Each row was made from one small tree. The marks that hang from a mark follow it in brackets, in alphabetical order. Every link used is in the known rows. Write each row's tree.
Known rows:
sabokiv(kini(pobog(sosi(nege)))): [-56.2  39.5 -29.4 -48.1 -30.1  -6.7  10.4 -39.9  20.2 -44.3   9.6 -16.4
 -10.5  10.4 -32.6  40.0  -4.9 -26.5 -17.3  -3.4 -22.7]
fadune(meve(sosi)): [  7.1 -37.9 -38.0  27.1 -29.9  14.1   3.7  -3.3   9.9   8.9   7.4  11.0
   2.2  34.9  17.3 -30.5 -27.8  -9.9  12.3 -10.8  22.1]
sosi(meve): [ 27.4 -18.0  21.8  30.6 -33.7  -5.7  -5.7  -7.5  23.9 -31.4   5.7  11.5
  29.3  -3.2  38.8 -51.8 -50.0 -14.5   6.4  -5.9  53.0]
pobog(sosi(sabokiv)): [  5.3 -33.3 -29.4   1.6 -25.6 -28.6 -48.4 -20.4  19.9  33.5 -31.9  46.2
  -6.4   5.1  16.3 -12.2   6.9  21.6 -10.1  28.5 -18.9]
zapov(kini(pobog(sosi(meve)) sabokiv)): [-19.8  31.8  15.5  14.5 -10.9 -37.8  19.1 -26.7  -7.5 -31.7  11.5 -25.7
   8.9 -38.4 -12.7 -35.7  -0.8  18.5 -53.1   4.2  20.5]
meve(fadune sosi(sabokiv(kini))): [ -2.4  -2.6   2.1  11.2  22.8   0.8  12.1  57.5  31.9  54.2 -21.2  -0.3
  25.9  37.7  17.4  -0.6  42.6  -0.4  13.7   7.4 -28.2]
sabokiv(kini(pobog(sosi(meve)))): [-47.5  19.1 -10.1 -16.8 -23.9 -32.4  23.8 -32.3  18.3 -62.8  34.3 -31.0
  14.0 -10.1 -14.1 -17.6 -11.8 -44.3 -45.0 -11.4  21.1]
sosi(meve nege sabokiv(kini)): [ 14.2   8.0  27.7 -34.1  45.2  17.2 -27.7  20.0 -22.0  -9.7  -0.6  -6.3
   4.7 -57.3   7.2  21.0 -32.5 -21.5  -8.1 -32.5  15.5]
sabokiv(kini(pobog)): [-51.2  20.2  -2.8 -25.1 -20.8  10.2  12.7  15.2  25.4 -32.3  18.9  -5.2
  16.7  42.0  28.5  29.5  -7.5 -33.0 -15.2  24.7  12.7]
pobog(sosi(meve nege)): [ 24.5  -0.7  -4.2   6.3 -40.7 -22.8  -7.6 -63.1  18.6 -43.3  -3.5   1.1
   2.1 -34.4 -24.7 -41.3 -47.6  -7.4   6.2 -34.2  16.4]
sosi(nege(fadune(meve)) sabokiv(kini)): [ -0.2  16.0 -26.2 -35.6  53.6  50.4  13.4  39.2 -30.0  47.8   6.3  14.3
 -12.5 -16.5 -11.4  46.5  20.3  -5.2  31.7 -11.0 -11.6]
kini(pobog): [-18.9  -5.9   4.3   1.7 -53.2  11.1  -1.9  -7.7  10.9 -36.0  16.6   8.1
  -1.7  48.0  27.8  10.0 -19.6  -6.1   2.7  31.2  13.6]
kini(pobog(sosi(meve nege)) sabokiv): [-28.9   8.6  34.3 -33.1 -23.9 -25.6  -3.9 -49.0 -48.9 -49.3  30.6 -14.0
 -17.3 -56.3 -59.3  12.3 -13.9  -6.2 -37.6  -4.5  -1.7]
sosi(sabokiv): [ 17.7 -32.1   2.6   2.7  -6.9   6.4 -49.2  21.1   5.0  31.7 -22.4  43.4
   1.8  16.3  49.0   2.4 -10.7  17.9   7.7  31.8   2.6]
fadune(meve(sosi(sabokiv))): [ 14.6 -54.1 -29.7  11.5   7.9  20.3 -28.8  16.9 -31.4  38.6  -0.3  16.7
 -19.8   9.6  15.8  -4.9 -11.5   8.7   2.1  -4.7   0.1]
sosi(meve(fadune) sabokiv(kini)): [ 18.8   4.9  34.2  15.1  37.9  -8.1   7.3  48.6  16.9  16.5  -4.3 -10.9
  39.5 -18.8  38.9 -31.6  19.7  -7.0  12.6  -7.8  13.1]
meve(fadune sosi): [ 22.3 -11.3   0.9  56.8 -48.3  -4.4  30.8  13.3  56.3  19.7 -17.6   5.3
  30.5  71.6  18.8 -46.7  12.3   7.6  45.3   9.8  -6.9]
nege(fadune sosi(meve sabokiv)): [ 41.3 -31.1  35.1  38.0  33.9  18.0  -0.9  35.2  -4.1  15.8  -1.4  17.5
  14.8  21.2  19.1 -15.6   4.7   0.7  16.6  19.8  35.8]
pobog(kini(sabokiv) sosi(meve nege)): [ 25.1   3.6  -2.4  -5.0  13.7 -65.0  -3.3 -49.6   6.5 -12.8 -18.7  14.1
  -0.7 -77.6 -25.4 -18.6 -12.3  -1.7 -16.2 -25.2  21.5]
fadune(meve(sosi(nege sabokiv))): [ 26.7 -36.9 -22.1 -10.2  16.4  39.5 -31.7   0.2 -50.1  26.6  -3.3   5.6
 -41.0 -12.4 -14.8  21.6 -23.4  10.0  19.0 -29.9 -16.8]
zapov(kini(pobog(sosi(nege)) sabokiv)): [-28.6  50.4  -5.4 -17.9 -15.4  -9.6   5.6 -37.3  -7.9  -9.5 -12.0 -12.5
 -16.9 -19.9 -31.2  20.3   6.8  35.3 -22.2  12.4 -24.8]
zapov(kini(pobog(sosi) sabokiv)): [-38.3  33.8 -12.2   3.1 -24.5 -27.7   8.0 -19.6  12.2   1.3 -10.9  -0.5
   5.0   3.6   0.9  -7.3  19.3  31.5 -39.9  36.7  -7.8]
sabokiv(kini): [-23.7   8.3 -13.6  -8.8 -14.8  -1.0  -2.5  24.8  59.8   3.2 -12.8  25.8
  41.7  33.2  50.4  -4.1 -12.9 -26.3   1.4  20.0  26.0]
fadune(meve(sosi(nege sabokiv(kini)))): [ -7.2 -12.6 -30.7 -36.1  47.6  39.2 -17.8  24.9 -36.1  29.6   0.3  -6.5
 -24.6 -20.0 -13.0  41.2 -12.0 -16.5  -1.1 -37.4 -16.1]
meve(fadune sosi(nege sabokiv)): [ 40.4 -10.2  15.0  17.8  -0.7  20.4  -3.9  17.1  -4.9  38.7 -26.5   1.2
 -11.8  22.2 -12.8   8.2  15.1  29.9  50.1  -9.7 -43.5]
pobog(kini sosi(meve)): [ 39.1 -12.9 -35.9  35.4 -20.7 -72.4  11.1 -55.9  58.5 -30.6 -18.1   9.3
  13.5 -26.2  20.2 -68.1 -24.9 -11.4  -3.3 -25.9  43.9]

Which tree is each row?
[ 20.6  24.4  26.3 -28.7  48.5  29.0  18.7  36.4 -22.2  15.4   8.5  -1.6
   8.0 -40.4 -22.4  28.3  -0.4 -17.7  13.6 -22.4   9.2]  sosi(meve nege(fadune) sabokiv(kini))
[  7.7  16.5   7.5  -9.6  31.8  20.2  11.2  42.1   9.4  43.5 -24.0 -13.9
   5.8  14.2 -11.9  28.7  27.6   3.9  32.2 -16.5 -44.1]  meve(fadune sosi(nege sabokiv(kini)))
[-12.1 -11.6 -37.5  -7.9  43.0  33.0  33.5  57.5 -15.2  67.4  10.7  11.3
  -1.8  19.7 -14.9  22.5  36.2 -15.3   3.4  -4.4  -7.8]  nege(fadune(meve(sosi(sabokiv(kini)))))
[ 28.1 -25.4   4.0 -13.4  -1.9  27.4 -35.5   6.8 -21.7  25.8 -20.1  16.3
 -26.3   6.7 -14.0  34.9 -23.2  13.6  16.1  -8.9 -26.6]  meve(sosi(nege sabokiv))
[  2.4  37.4 -24.6 -13.0  -2.4   8.9 -14.8 -36.5 -17.7  -9.6 -20.1 -22.0
 -43.4 -13.5 -18.4  22.6  -1.7  45.0  -7.1  -8.6 -38.5]  zapov(kini(pobog(sosi(nege sabokiv))))
[-40.1  36.0  -2.5 -38.4 -16.4 -13.7  21.8 -48.3  -1.6 -76.9  31.4 -42.4
  -7.2 -32.9 -44.4  10.5 -25.2 -40.5 -30.2 -36.8   4.9]  sabokiv(kini(pobog(sosi(meve nege))))
[-38.4 -10.0  27.2  -9.2 -30.1 -45.7  -1.8 -34.0 -25.9 -38.5  31.5  -1.3
   3.4 -33.1 -29.3 -14.7   0.2  -9.5 -55.2  20.3  14.6]  kini(pobog(sosi(meve)) sabokiv)
[-24.4   6.7  42.1  19.8 -29.4 -51.3  32.0 -22.2  -9.0 -22.4  27.6 -17.6
  17.7 -16.0 -28.2 -40.8  38.4   6.1 -19.8  20.5  -4.1]  kini(pobog(sosi(meve(fadune))) sabokiv)
[-66.1  19.1 -34.0 -27.6 -37.9 -25.2  12.6 -24.3  40.7 -32.6  10.9  -3.9
   8.7  31.4  -1.8  11.3   8.6 -27.8 -33.7  20.8  -6.9]  sabokiv(kini(pobog(sosi)))
[-34.4  20.1  10.7 -62.5  26.4  34.9 -22.8  19.9 -36.5 -13.1  10.8  -9.6
 -25.1  -6.0  -2.7  83.3  -0.9 -11.6 -11.5   5.3 -22.7]  sosi(nege sabokiv(kini(pobog)))
[  7.9  -6.7  27.3  12.1  65.8  16.6  12.2  60.4  13.0  20.6   2.4   4.5
  33.1  14.2  18.3   3.3  21.4 -26.2  -1.9  11.4  35.0]  nege(fadune sosi(meve sabokiv(kini)))
[ -6.3  20.9 -30.9   9.1 -12.1 -10.0 -12.6 -21.7   3.5   3.4 -19.5  -8.9
 -22.5   8.7  12.2  -3.7  13.6  41.8 -22.6  17.3 -21.8]  zapov(kini(pobog(sosi(sabokiv))))
[-11.8  17.0  44.9   0.7  32.5   1.4  23.4  39.5 -16.5 -18.7  30.2 -40.9
  13.5  -9.9  18.0  -0.8  27.8 -11.5  -6.2  -3.9   2.7]  sosi(meve(fadune) sabokiv(kini(pobog)))
[-25.7  31.8  20.5   6.6  -7.3   6.4   5.9  21.5  -2.5   0.3  -3.2   0.0
  11.3  13.6  30.6   8.0   5.3  28.5 -23.2  39.3  12.8]  zapov(kini(pobog sabokiv))
[ 34.3 -10.2 -17.9  -8.9  21.0  50.6  -1.4  14.9 -46.2  44.5   3.9  26.6
 -28.3  -8.6 -12.4  28.9   8.3  21.5  49.5  -2.4 -11.0]  sosi(nege(fadune(meve)) sabokiv)
[ -7.4 -21.2   7.7  -5.5 -17.1 -25.7 -23.1 -37.1 -35.2 -36.3  24.7 -10.5
 -26.2 -27.8 -15.0 -11.0  -8.3   2.1 -38.1   0.4  -0.3]  kini(pobog(sosi(meve sabokiv)))
[ 24.4 -29.1   9.9  28.7  20.6  25.4 -11.8  43.6  17.8  50.3 -23.8  42.9
  11.3  65.2  29.5  13.9  28.5  13.6  28.9  50.9   5.2]  nege(fadune sosi(sabokiv))
[ -8.9  -3.5   1.7   0.9  52.0  24.0   2.3  67.2  33.1  53.5 -21.2  29.2
  27.8  57.1  29.5  33.8  41.9 -13.1  10.3  44.8   6.3]  nege(fadune sosi(sabokiv(kini)))
[ 61.2  -2.1  48.7  22.3  14.7  11.7  -7.6   9.1 -20.1   1.0  -6.8  -8.8
   2.0 -34.8   8.1 -23.4  -6.2  24.3  46.4 -25.3  -4.7]  sosi(meve(fadune) nege sabokiv)
[ 23.9 -40.9 -18.7  33.3  38.9  36.0  -4.8  37.0  -9.9  51.6  -3.5  31.0
  -4.1  44.8  29.0   4.1  25.9  11.9  32.2  30.5  14.3]  nege(fadune(meve) sosi(sabokiv))
[  2.6  -5.4  13.9 -23.5  -9.1  -6.2 -23.7 -52.7 -57.5 -48.6  22.9 -23.3
 -45.6 -49.7 -45.1  16.9 -21.9   4.9 -21.8 -23.4 -15.7]  kini(pobog(sosi(meve nege sabokiv)))
[ 49.6 -32.6  49.8  62.6  32.8  -2.9 -12.8  31.0  14.9   6.6 -16.0  -6.3
  28.5  20.4  48.7 -47.4  10.9  13.5  29.7   8.5  23.2]  nege(sosi(meve(fadune) sabokiv))
[-56.9  -7.8   0.8 -20.0 -43.4 -36.1 -13.1 -28.4  -5.8  -4.2   8.4  24.7
  -2.4   8.6 -15.8  15.6  22.9   4.3 -42.3  50.8 -14.6]  kini(pobog(sosi) sabokiv)
[-46.2  -5.9   0.3 -35.0  15.0  18.2  -5.9  37.1 -21.7   5.6  16.7 -14.1
 -14.8  30.0  -2.6  57.4  12.5 -20.9 -38.2  10.8 -20.0]  meve(sosi(sabokiv(kini(pobog))))
[ 12.4  52.5  -6.5  15.1 -28.2  -3.6  28.9 -64.5   0.7 -73.2   9.7 -54.6
 -16.3 -31.9 -27.6 -30.7 -40.3  14.1  -6.9 -45.0  12.3]  zapov(kini(pobog(sosi(meve nege))))
[ 46.5 -17.4  36.2  -9.3  14.4  18.5 -41.1  -2.7 -37.9 -12.2  -3.1   7.1
 -13.7 -49.6   6.2   1.4 -47.3   6.7  12.2 -24.9  15.3]  sosi(meve nege sabokiv)
[ 61.9  21.4 -18.7  45.2 -11.4 -60.4  39.9 -59.0  53.6 -28.8 -23.6 -19.2
   7.5 -32.9  -9.1 -66.8   1.0   7.8  48.3 -49.2   8.5]  pobog(kini sosi(meve(fadune) nege))
[ 28.6 -26.9  10.0  38.5  -8.3   1.3  -1.7  33.6  15.0  52.9 -23.9  11.5
   9.4  44.4  17.6 -19.9  30.3  26.6  32.5  15.7 -28.5]  meve(fadune sosi(sabokiv))
[-19.4  11.0 -33.3 -47.4  15.4 -10.8 -37.0 -12.6  14.4  25.1 -29.7  20.1
  -8.8 -24.9 -13.6  33.9   5.5  -2.6 -11.0  -3.2 -34.1]  pobog(sosi(nege sabokiv(kini)))
[-35.7  34.4   5.3  13.5 -21.6 -40.6  55.9 -20.4  36.2 -49.1  30.2 -46.7
  30.1   6.8 -13.0 -43.9  26.2 -27.2 -11.9 -12.7   2.8]  sabokiv(kini(pobog(sosi(meve(fadune)))))
[ 12.0 -19.7 -37.6  35.4 -27.0  26.8  50.4  13.5   9.9  32.6  14.5  17.0
   3.8  51.7 -11.8 -23.1   5.1  -6.8  35.1  -1.2  13.9]  nege(fadune(meve(sosi)))
[ 16.9 -21.8 -31.1   6.4 -23.0  33.1   0.1 -19.1 -10.3  -5.1   5.7  -2.4
 -17.6  11.8 -13.5  -0.7 -41.9  -7.6  31.3 -34.3   4.5]  fadune(meve(sosi(nege)))
